Each row was made from one small tree. The marks that hang from a mark follow it in brackets, in alphabetical order. Every link used is in the known rows. Write each row's tree.
(in the rows, 128 means zero)
Known rows:
simi[zafed]: [170 160  95 155 139 113  88 111 114  84 151 109 111  99 139 178 162 119
 138 135 147 136 128 147 120 167 127 182 103]
fele[vudop]: [153 176  91 166 144 112  93 129 112  50 127 129 105 102 144 187 151 125
 118 147 142 108 109 157 139 165 132 174  86]
gemi[fafa[vudop]]: [156 192  94 150 147 128  91 146  96  94 141 144 116  85 132 179 186 123
 141 110 153 115 113 134 129 166 155 167 108]
rele[vudop[fafa]]: [169 154  99 165 133 117 120 136 132  84 117 131 128 104 136 161 180 120
 147 148 149 101 106 115 116 164 134 147  83]
simi[lorek zafed]: [179 151  98 149 141  95  97 121 123  87 157  96 121 104 139 174 165 123
 132 137 157 147 129 174 130 172 138 192 133]
gemi[fafa[vudop[libavig]]]: [162 188  99 158 146 136  85 133  84 103 134 133 125  94 115 185 192 116
 143 111 159 124 108 124 110 160 141 164  95]
gogok[rele[vudop[libavig]]]: [169 173  90 194 149 111  88 111 118 102 114 116 130 113 139 177 180 130
 146 148 130 105 107  97  99 180 115 134  61]
luru[fasu kazu]: [151 167 104 166 143 114  75 153 150  85 119  87 110 116 167 162 150 133
 118 155 141 110 103 110 133 180 120 174  87]
luru[fasu[veboz[gogok[rele[vudop[libavig]]]]] kazu]: [153 131  95 171 162 113  71 146 134  87 125  66 118 107 132 173 164 144
 134 159 132 107  99  83 130 180 124 151  64]
gemi[fafa[vudop[libavig muba zafed]]]: [170 183 106 159 140 141 105 131  64 113 153 126 148 111 107 184 196 115
 165 112 173 140 113 100 102 134 124 154  88]
simi[libavig[vudop]]: [163 158 101 166 142 109  93 115 149 105 144  91  99  95 161 193 168 127
 135 128 160 118 119 122 129 169 132 180 118]
tapuv[libavig[vudop]]: [170 170 113 166 119 125  81  99 141  84 142  97 111  90 144 206 165 101
 116 136 149 105 105 144 122 156 125 179 117]
libavig[vudop[fafa muba rele zafed]]: [199 184 127 184 116 145 144 110 130 111 163  89 147 122 130 192 158 127
 153 138 189 132 114 107 116 115 108 135 119]
luru[fasu[veboz[gogok[rele[vudop[fafa]]]]] kazu]: [154 129  96 162 154 111  97 163 142  91 133  82 119 103 141 166 159 153
 130 155 136  90  92  90 148 170 140 140  82]
veboz[gogok[rele[vudop[fafa libavig muba zafed]]]]: [183 134  89 186 138 107 127 105 113 130 164 112 145 117  95 180 172 123
 174 156 150 116  93  85 108 136 115 112  69]
lorek[simi[libavig[vudop[fafa]] zafed]]: [207 111 107 142 162 116 104 122 121 116 152  97 102  97 138 180 169 123
 145 124 178 137 100 127 137 159 113 184 149]
vudop[fafa zafed]: [167 159 105 168 125 128 122 125 129  81 157 117 145 118 147 181 157 121
 147 139 153 106 110 116 132 141 118 151  78]
gogok[rele[vudop[fafa libavig muba zafed]] veboz]: [200 156 108 177 128 119 128 107  88 142 112 132 178 139 116 163 186 130
 158 134 155 118  77  59  97 131 107 108  70]
simi[libavig[vudop] lorek zafed]: [188 141 104 146 151  89 100 115 133 113 160  72 104  99 148 192 170 132
 145 119 172 155 133 155 129 169 139 203 170]
rele[vudop]: [160 163  92 170 142 108  99 129 131  66 113 126 119 100 144 163 179 119
 149 152 135 110 122 119 113 182 127 165  75]
tapuv[libavig zafed]: [161 168 102 144 126 129  83  85 119  79 154 126 122  94 132 210 163  85
 109 152 136  94 111 157 116 162 140 170 103]
rele[vudop[fafa libavig muba zafed]]: [187 142 113 173 126 131 133 116 100 104 128 112 163 132 109 168 189 112
 174 150 170 127 107  77  87 126 100 131  60]
luru[fasu]: [163 184 103 166 140 120  87 135 142  75 126 115 110 113 161 165 154 119
 129 153 150  87 104 129 129 169 127 186  83]
veboz[gogok[rele[vudop[fafa libavig muba]]]]: [183 137  88 181 136 105 121 107 124 138 153 116 131 108  94 173 175 122
 153 156 154 113  82  99 103 142 129 112  79]
lorek[simi]: [179 136  97 160 157 120  80 131 134  71 134 120 109  95 146 160 161 115
 124 151 152 110  91 143 144 181 107 179  88]
tapuv[libavig[vudop[fafa muba rele]] zafed]: [198 185 128 154 107 152 125  77 120 120 164 107 136 102 109 215 162  90
 115 148 182 111 102 140 103 117 137 140 147]
veboz[gogok[rele[vudop[fafa zafed]]]]: [170 139  78 184 147  97 122 119 130  98 167 123 133 108 121 185 159 130
 171 152 130  98 101 105 129 158 128 123  79]
veboz[gogok]: [156 143  82 167 138 104  90 113 149  88 170 112 100  88 123 180 153 113
 137 153 140 114 105 150 137 168 139 165  88]
fele[vudop[fafa muba rele]]: [180 184 115 169 127 140 137 125  99  87 144 133 125 113 115 179 152 125
 115 147 176 123 102 147 119 126 134 143 115]
fele[vudop[fafa libavig muba rele]]: [188 177 121 178 126 149 129 109  90  95 135 123 133 122  97 187 160 116
 117 148 184 137  98 135  97 118 120 138 104]
gemi[fafa]: [162 181  97 159 137 124  90 132 116  93 142 125 134  92 140 156 181 119
 137 125 162 109 118 129 125 174 149 162  96]
simi[libavig[vudop[fafa muba rele]] lorek zafed]: [213 146 125 152 135 115 139 111 120 148 175  75 120 110 121 187 171 135
 139 119 202 170 129 145 109 131 141 175 198]
gogok[rele]: [159 187  89 186 140 109  86 119 135 101 144 118 118 105 160 177 157 139
 119 141 131  93 105 125 130 180 130 145  80]

Which tree is each row?
[183 166  95 182 144 108  87 105 104 119  91 134 146 119 132 163 183 130
 137 136 128 112  86  88 105 174 120 134  71] : gogok[rele[vudop[libavig]] veboz]
[194 124 108 156 160 118 102 122 124 106 155  91 114 107 148 174 167 122
 156 137 179 127 101 103 135 155  93 178 115] : lorek[simi[libavig[vudop[muba zafed]]]]
[158 184  98 159 136 126 112 134  95  97 159 127 120 109 131 196 170 124
 152 128 149 127 111 119 122 138 116 166  84] : fafa[vudop[muba zafed]]
[188 177 122 175 112 147 136 117 129 120 155 121 134 113 119 164 161 122
 119 145 180 125 105 129 104 129 133 135 117] : vudop[fafa muba rele]
[171 122  98 166 135 125 109 120 117 116 157  95 134  94  99 174 182 133
 140 148 159 106  89 101 120 139 139 122  70] : fasu[veboz[gogok[rele[vudop[fafa libavig muba]]]]]
[174 177 114 202 140 146  96  93 113  66 152  98 147 126 126 201 160 115
 149 145 150 144 134 114  94 155  93 164  78] : vudop[libavig rele zafed]
[177 183 122 184 124 139  95  89 129  66 161  96 130 105 140 221 155 105
 133 137 148 122 127 133 116 149 109 178 126] : tapuv[libavig[vudop[rele zafed]]]
[174 196 114 178 134 150 103 113  93 114 144 124 112 108 102 200 175 119
 128 132 161 152 110 130  87 140 115 160 105] : fafa[vudop[libavig muba rele]]
[176 184 115 186 128 140 119 107 114  88 169 109 144 123 131 180 156 124
 148 147 165 140 133 115 104 140 105 156  95] : vudop[muba rele zafed]
[180 181 115 174 129 141 143 121  89  72 159 131 143 128 117 189 148 129
 137 145 174 127 114 130 120 117 118 142 105] : fele[vudop[fafa muba rele zafed]]
[177 175 115 189 141 146 123 107  88  53 145 122 144 131 114 209 150 119
 139 144 160 132 115 128 110 128 106 151  88] : fele[vudop[fafa libavig rele zafed]]
[173 192 115 183 139 153 110 111  82  99 159 119 131 121 105 209 171 120
 152 131 159 155 121 113  89 130 100 159  93] : fafa[vudop[libavig muba rele zafed]]
[170 145  77 183 146  92 114 112 121 108 169 118 129 109 116 178 166 130
 175 158 138 111 108  98 122 157 122 129  71] : veboz[gogok[rele[vudop[muba zafed]]]]
[179 159 111 167 128 134 130 115  80  87 143 116 149 132 110 190 162 115
 146 146 178 125  96 114 111 108 105 139  71] : fele[vudop[fafa libavig muba zafed]]
[178 153 106 178 135 123 112 110  99  87 126 107 153 126 116 168 188 110
 179 155 160 135 120  80  85 145  92 149  52] : rele[vudop[libavig muba zafed]]
[186 106  96 140 173 110  80 121 108  92 151 114  96  96 140 168 166 120
 140 130 156 144 113 137 130 183 112 201 127] : lorek[simi[libavig zafed]]
[162 150  72 183 153  87  98 115 138  99 153 123 111  93 124 178 162 130
 154 157 123 101 102 121 128 182 137 138  80] : veboz[gogok[rele[vudop]]]
[196 169 130 191 116 160 136  97 105 113 162 102 165 136 102 185 166 114
 148 145 184 146 112  99  84 109  98 133  89] : vudop[fafa libavig muba rele zafed]
[191 174 115 164 110 130 130 123 146 131 145  92 127 105 136 174 168 123
 131 139 191 113  90 119 125 123 128 136 110] : libavig[vudop[fafa muba]]
[176 141  81 186 145 101 102 104 120 128 150 112 123 104 100 175 174 122
 159 158 144 118  93 103 103 158 124 125  71] : veboz[gogok[rele[vudop[libavig muba]]]]
[187 160 128 160 105 136 121 102 124 111 164  94 141 110 127 201 168 101
 139 133 174 108  97 112 118 115 113 153 116] : tapuv[libavig[vudop[fafa muba zafed]]]
[193 137 110 175 169 127  97 116 131  80 156  95 110 106 150 191 159 124
 151 137 165 133 117 114 135 171  94 187 130] : lorek[simi[libavig[vudop[rele zafed]]]]
[190 191 118 187 121 141 123 114 153 101 143  98 122 103 142 193 156 125
 126 138 172 119 110 134 124 145 128 147 129] : libavig[vudop[fafa rele]]
[176 178 107 150 123 128  88  82 130  88 150 102 120  91 136 225 163  87
 117 149 150  96 109 149 124 153 134 168 118] : tapuv[libavig[vudop] zafed]
[206 132 109 159 172 120  89 109 117  97 154  94  94  97 137 186 162 124
 143 129 170 157 122 135 127 174 106 198 158] : lorek[simi[libavig[vudop[rele]] zafed]]
[146 136  92 165 163 103  76 157 141  79 131  76 110  98 145 168 157 151
 132 159 127  96 103  92 148 184 135 155  76] : luru[fasu[veboz[gogok[rele[vudop]]]] kazu]
[200 138 115 169 161 130 107 114 123 101 162  92 116 109 139 180 164 125
 152 139 181 140 112 107 126 154  91 177 131] : lorek[simi[libavig[vudop[muba rele zafed]]]]
[190 192 119 189 125 138 122 105 131  96 163  84 137 117 136 193 157 126
 157 143 179 137 129 112 114 134 101 153 111] : libavig[vudop[muba rele zafed]]
[191 159 103 179 134 116 108 111 105 134  94 139 155 122 126 164 182 130
 134 134 140 105  75  83 105 157 125 117  79] : gogok[rele[vudop[fafa libavig]] veboz]
[165 201 107 169 135 140 110 128 103 106 152 135 104  99 120 194 168 128
 123 132 155 140 115 140 108 146 131 164 117] : fafa[vudop[muba rele]]
[183 171 113 145 115 137 108  87 131 103 153 108 128  95 130 221 163  87
 116 145 160  88  96 145 123 136 141 153 127] : tapuv[libavig[vudop[fafa]] zafed]
[208 131 122 165 154 135 127 120 123 113 163  97 125 113 134 178 164 123
 149 135 191 136 100 104 128 141  97 164 139] : lorek[simi[libavig[vudop[fafa muba rele zafed]]]]
[180 171 117 179 138 130 119 104 127 111 168  86 122 115 143 198 163 132
 156 131 177 144 135  99 111 144 112 168 129] : simi[libavig[vudop[muba rele zafed]]]
[156 178  98 173 147 133  90 121  94  77 145 119 121 114 127 215 171 117
 155 127 137 132 113 118 112 150 104 172  68] : fafa[vudop[libavig zafed]]
[214 110 114 137 154 120 115 121 110 137 157  94 106 101 126 167 171 122
 145 127 192 144  95 117 130 143 111 172 149] : lorek[simi[libavig[vudop[fafa muba]] zafed]]
[199 117 101 147 170 109  85 117 118 100 148  92  92  93 143 179 167 122
 147 128 168 144 111 131 136 174 107 199 141] : lorek[simi[libavig[vudop] zafed]]
[170 143  78 180 144  97 116 120 139 110 155 128 117  98 119 177 164 132
 150 153 130  96  92 118 129 165 143 124  87] : veboz[gogok[rele[vudop[fafa]]]]
[163 189 100 145 138 133 104 146  86 120 147 142 121  91 120 168 190 124
 141 112 172 122 106 125 119 149 151 157 109] : gemi[fafa[vudop[muba]]]
[187 129 102 157 165 114  85 125 143  96 139  97  94  92 155 176 167 121
 133 137 164 120  98 125 141 178 110 189 121] : lorek[simi[libavig[vudop]]]
[173 130 100 140 152  89  96 120 119 103 163  94 108 102 144 180 171 129
 134 123 158 154 135 163 123 177 147 206 155] : simi[libavig lorek zafed]
[186 176 129 180 116 149 116  94 130  80 163 100 138 108 132 218 157 107
 133 132 158 115 114 128 117 133 115 162 134] : tapuv[libavig[vudop[fafa rele zafed]]]
